Known rows, with every step that occurs
T > B: [ 20.0  -7.1  43.6  -9.7  -3.1  47.1  47.7 -47.7  -4.0  32.1   6.8 -10.1
  14.4 -31.2  -4.4  18.7  46.6  57.3 -38.0 -16.4  -3.9 -23.1 -15.4]
T > B > L: [  6.3 -35.0  24.5  22.9  18.6  53.0  27.2 -73.7   3.6  18.7 -10.7 -26.9
  17.1 -40.9 -16.5  16.3  32.1  37.8 -23.4  -3.2  15.5 -10.8 -10.2]
K > T > B > L > A: [ 14.2 -44.1  29.9  13.6  18.2  60.4  -1.6 -12.3  25.2   7.6  -1.2 -24.6
 -37.1 -26.0 -30.6   9.2  39.7  -6.7 -29.0  17.1  10.2  20.8 -10.9]
L > A > R: [ 62.4  34.7  57.5 -24.1  12.3   6.9 -15.0  19.7  22.7  -1.9 -20.1 -21.4
  15.0 -14.8  35.1 -11.6  36.2  60.2 -39.7 -14.6  12.1  14.3 -15.0]
R > X: [ 24.4  21.2  55.5 -23.2  32.2   7.4  20.9  -1.7  -7.4  38.2 -25.0 -22.6
  56.0 -48.0  19.0   3.7  31.1  53.4 -27.9   6.8   1.7 -22.9  14.8]
A > R: [ 52.4  22.9  56.7 -14.0 -10.1  -2.0  14.6 -15.4   9.1   9.0 -12.0 -11.1
  32.9 -29.1  46.4  -6.3  32.0  79.5 -52.8   0.8   6.8 -14.5 -17.6]
K > C: [ -1.7 -12.3  25.8 -21.6 -34.5  20.0  39.8 -31.8 -14.8  24.6 -16.3 -45.4
  22.5 -33.4  24.1  26.0  16.4  21.6 -67.7  -4.8  -9.7 -16.1  -8.7]
B > L > K > T: [ -9.0 -58.0  17.5  14.8 -24.9  28.3 -14.1 -17.7  14.2  30.7  -2.3 -31.6
  -6.5 -58.3  22.6  41.1  -5.6  -4.0 -44.4 -11.8  16.7  13.9  -5.2]
T > K: [  9.0  -9.2  34.9 -13.5 -15.3  31.4  49.6 -18.3 -27.9  44.4   3.7 -20.3
  41.6 -23.4  -2.4  36.8  18.5  26.2 -42.2 -28.8  -2.8  -6.4 -21.6]
T > B > L > A: [ 18.0 -20.2  26.6  14.1  44.5  63.5  -0.5 -40.1  16.4   8.1 -16.7 -36.9
  -0.1 -29.5 -28.9   9.4  38.6  19.3 -12.1 -20.6  22.6  18.8  -9.9]
R > B: [  7.0   1.8  56.5 -14.6  26.6  26.0  19.1 -44.1 -13.6  42.3  -6.4 -14.5
  32.6 -24.4  41.1   2.8  38.2  65.4 -22.9  -8.7  -8.1 -40.1   0.6]
J > L: [ 38.9   1.1  39.4   2.3   7.3  35.1  -4.9 -50.0 -15.5  35.0  -6.6 -39.3
  49.0 -16.0  50.6   8.0   4.5  18.3 -33.8 -31.3  21.6 -27.3  -4.2]
B > L > A > R > X: [ 56.0  44.0  46.4  -2.9  70.4  -4.6 -30.1  19.2  35.7  -8.6 -45.2 -29.3
  36.4 -26.0  11.2 -25.2  30.8  45.7  -7.1  31.1  29.9  30.1  17.0]
J > L > K > T > B: [ 16.8 -12.8  13.8  -8.0 -32.0  50.9  19.7 -30.1   4.0  41.5  46.8  -2.3
 -20.7   6.4  29.6  38.0   6.3  -7.4 -41.0 -17.7   7.1   5.1  -9.9]
B > L > A > R > K: [ 30.9  26.1  47.2   1.5  42.6   1.2 -24.5   7.9   8.3  -0.7 -33.4 -18.7
  22.7  -6.6  22.7 -16.3 -13.6  37.0  -6.5  13.9  14.7  26.4  -3.8]
T > K > C > B > L > A: [-27.6 -38.2 -24.0   0.9  -3.4  56.8  30.7 -23.7   4.5  -9.1  -3.3 -54.6
  -9.9  -7.2 -41.5  45.1  -0.9 -52.5 -17.2   9.4  20.7  32.1  -2.7]
R > A: [ 26.7   7.2  70.0 -17.3  32.6  15.0  18.1  -9.3 -24.7  25.8 -33.0 -12.7
  35.4 -28.8  31.6 -12.1  27.8  42.2 -35.4 -21.3  -6.4 -21.9  -1.6]
K > T > B > L > A > R > X > C: [ 31.7  17.0  31.6   5.5  54.2  13.6  56.7  39.3  56.3 -33.0  -2.9   7.5
 -32.5  13.2 -33.3   1.3  61.4  13.5 -13.5  82.4  -0.9  38.0  12.9]
B > L > K > C > X: [-47.3 -25.7 -29.2  -7.4 -23.1  22.5  41.2 -24.1  28.8   1.1 -32.3 -55.7
   9.4 -57.9  -3.0  56.1 -21.8 -31.2 -56.4   4.8  34.1  33.0  27.0]
X > C > B > L: [-29.4 -65.0   5.8  35.2  23.0  45.4  58.8 -51.9  18.0 -20.5 -12.8 -38.4
  10.4 -41.0  -5.9  40.5  17.4  -2.4 -13.4   8.4  24.5 -24.5   7.4]
A > R > B > L > K > C: [ -6.7  16.2   2.0  -5.8 -10.9   0.3  11.2 -50.6  19.5   3.2  -5.8 -23.1
   3.5   3.6  51.3  23.2   4.9  44.2 -32.9  22.2   5.9  21.4   4.9]

Rows
[ 49.5  50.7  64.2 -29.2  41.3   7.7 -15.2   3.7  17.3   6.3 -10.6  -5.6
  10.7  10.4  44.9 -24.2  50.1  78.0 -17.4   3.5  -0.4  -0.1  -5.9] : L > A > R > B
[ -8.4  39.7   3.2 -20.6  19.4  -7.0  29.4  30.0  35.5 -31.9 -47.7 -27.4
   0.5  -6.3  -2.1  -3.2 -31.8 -15.4 -32.3  67.8  24.1  47.1  25.7] : B > L > A > R > K > C > X
[ 10.8   4.6  17.8  19.3  48.5  -0.7  62.1 -12.2  45.0 -39.0 -19.2 -10.2
  24.1 -18.3   5.5   9.5  27.7  33.5   1.2  71.3  22.8  -8.7  27.7] : A > R > X > C > B > L
[ -5.8 -53.2  15.6  25.2  14.7  45.6   2.4 -63.2  14.8   1.1 -17.5 -42.7
  17.2 -61.1   4.7  15.0   7.7  15.6 -13.7   5.3  33.0 -26.6   6.2] : C > B > L
[-26.9 -74.2   0.3  17.1 -28.5  39.9  -6.4 -24.8  26.1  11.2  15.9 -23.7
 -28.1 -54.5  13.8  43.3  -8.7 -18.1 -25.8   6.9  27.7   3.1   5.3] : C > B > L > K > T
[-10.5 -16.0  -0.3   7.1   7.3  -7.0  54.8  26.5  57.0 -28.9  12.2   6.1
 -23.4 -13.4  17.1  36.4  12.7   0.1 -11.3  71.9  17.7  19.8  27.9] : A > R > X > C > B > L > K > T
[-27.1 -54.3  -9.8  15.2 -18.6  39.7  27.5 -66.7  10.1  -7.5 -16.7 -55.6
   3.1 -46.3   1.5  27.5   0.5 -14.0 -34.2  29.7  22.1 -14.3   7.8] : K > C > B > L
[ 48.4  -8.3  34.7   8.5   7.8  34.5  -4.0   0.2  47.0 -17.0  -0.2  -5.2
 -42.1  -5.9 -13.8 -10.7  45.5  23.9 -33.2  45.2  13.2  33.0 -15.0] : K > T > B > L > A > R
[ 36.5  45.7  52.6 -17.0  31.4 -21.2  77.5  23.0  17.7  -7.8 -18.1   0.3
  43.4  -5.7  28.0   7.3  46.8  68.3 -32.8  37.4  -6.6  -9.5  11.8] : A > R > X > C
[  2.5  38.5  18.7 -43.3 -12.2  -3.7  20.9  22.7   8.6 -18.8   2.2  -6.9
 -12.6  22.2  29.3  -1.0 -12.6  13.4 -20.5  41.8  -3.6  12.1   3.4] : L > A > R > K > C > B
[-43.5 -59.3 -15.0  25.6   4.2  44.0  48.4 -41.0  20.8 -11.7   2.2 -36.5
   0.5 -41.0   6.7  67.9  -1.5  -7.5  -9.8 -27.1  27.0   0.4   7.8] : X > C > B > L > K
[  4.2 -57.5  29.5  24.9  -7.4  50.5  28.4 -47.6  15.0  18.5   5.6 -13.2
 -18.4 -37.9 -19.5  15.7  33.8  12.2 -38.7  34.2   4.3  -8.9 -10.7] : K > T > B > L
[ 42.2  25.7  28.9  -1.3  65.2   8.2 -24.2  11.9  51.0 -28.8 -29.7 -22.6
  15.3 -23.9   3.7 -22.3  25.6  31.5  12.1  51.2  40.8  19.3  28.2] : C > B > L > A > R > X
[  7.0  -9.4  41.0  11.7  76.0  43.0 -34.2 -37.7   7.4  17.5 -31.0 -40.6
  14.7 -23.0  10.6  -4.8  30.9  26.8   2.8 -10.3  17.6   0.0   2.8] : R > B > L > A
[-49.1 -82.6 -10.8  26.1 -19.9  38.8  50.4 -12.9  30.5  -9.9  18.8 -23.8
 -36.4 -38.2   4.5  67.7   0.0 -37.4 -25.2  10.0  17.8   3.7   7.2] : X > C > B > L > K > T
[  3.7  11.0  44.5 -14.4  41.0   7.6  75.1   8.6  -4.9  18.0 -20.0 -20.2
  48.3 -28.6  11.1  26.5  40.1  36.9 -28.0   6.6  -7.5 -22.5  16.7] : R > X > C
[-49.4 -35.8  -3.6   4.6  -8.5  24.8  37.0 -51.6 -11.9   6.0 -12.6 -33.9
   6.4 -23.0   6.7  25.3 -40.2 -15.8 -14.5  43.5   5.6 -15.5  12.4] : R > K > C > B > L
[ 15.8 -14.7  13.1  22.2  37.3  28.1  27.2  -4.6  46.6 -56.3 -16.4 -29.9
 -11.1  -8.4  -0.8  13.9  29.9  10.9  -5.3  20.3  32.2  15.8   2.0] : X > C > B > L > A > R
[-25.4  26.0 -18.1 -15.3  -2.9  -2.7  42.8 -26.3  48.8 -15.8 -20.9 -18.5
  -3.6 -11.9  26.3  24.2  -3.6  20.3 -35.3  53.7  24.2  32.1  30.3] : A > R > B > L > K > C > X
[ 50.2  16.0  39.6  -6.5  34.4  44.1 -35.0 -15.2  -4.2  23.2 -13.7 -50.7
  33.5  -4.5  38.5  -0.2  10.5  -2.6 -22.3 -46.8  26.8   0.4  -3.8] : J > L > A
[-38.1 -49.9 -25.2   9.9 -29.7  48.0  63.5 -56.6  -6.5   1.0   3.3 -42.3
   5.1 -19.3 -29.7  50.9  -8.3 -32.8 -29.3  26.5  17.4   4.7  -2.5] : T > K > C > B > L
[-39.5 -21.3  -2.4  -5.4  18.7  35.0   5.0 -18.3  -1.5  -6.1 -19.5 -43.9
  -7.8  -9.5  -3.9  18.1 -34.4 -34.1  -2.0  26.0  11.4  12.7  12.9] : R > K > C > B > L > A
[ 24.7  19.1  64.1 -22.7 -28.8 -20.9  24.8  28.6  -3.2  22.3   5.8  23.4
   3.5  -4.0  52.8  -8.8  -4.6  49.8 -49.0  53.4 -20.0 -13.3 -12.6] : A > R > K > T
[ 14.3  12.1  27.9   3.8  37.9  12.9 -19.3   1.7  24.1 -21.2 -16.6 -10.1
   1.9  -6.5  17.2 -13.1 -18.9  22.7  11.6  32.5  26.0  14.4   7.0] : C > B > L > A > R > K
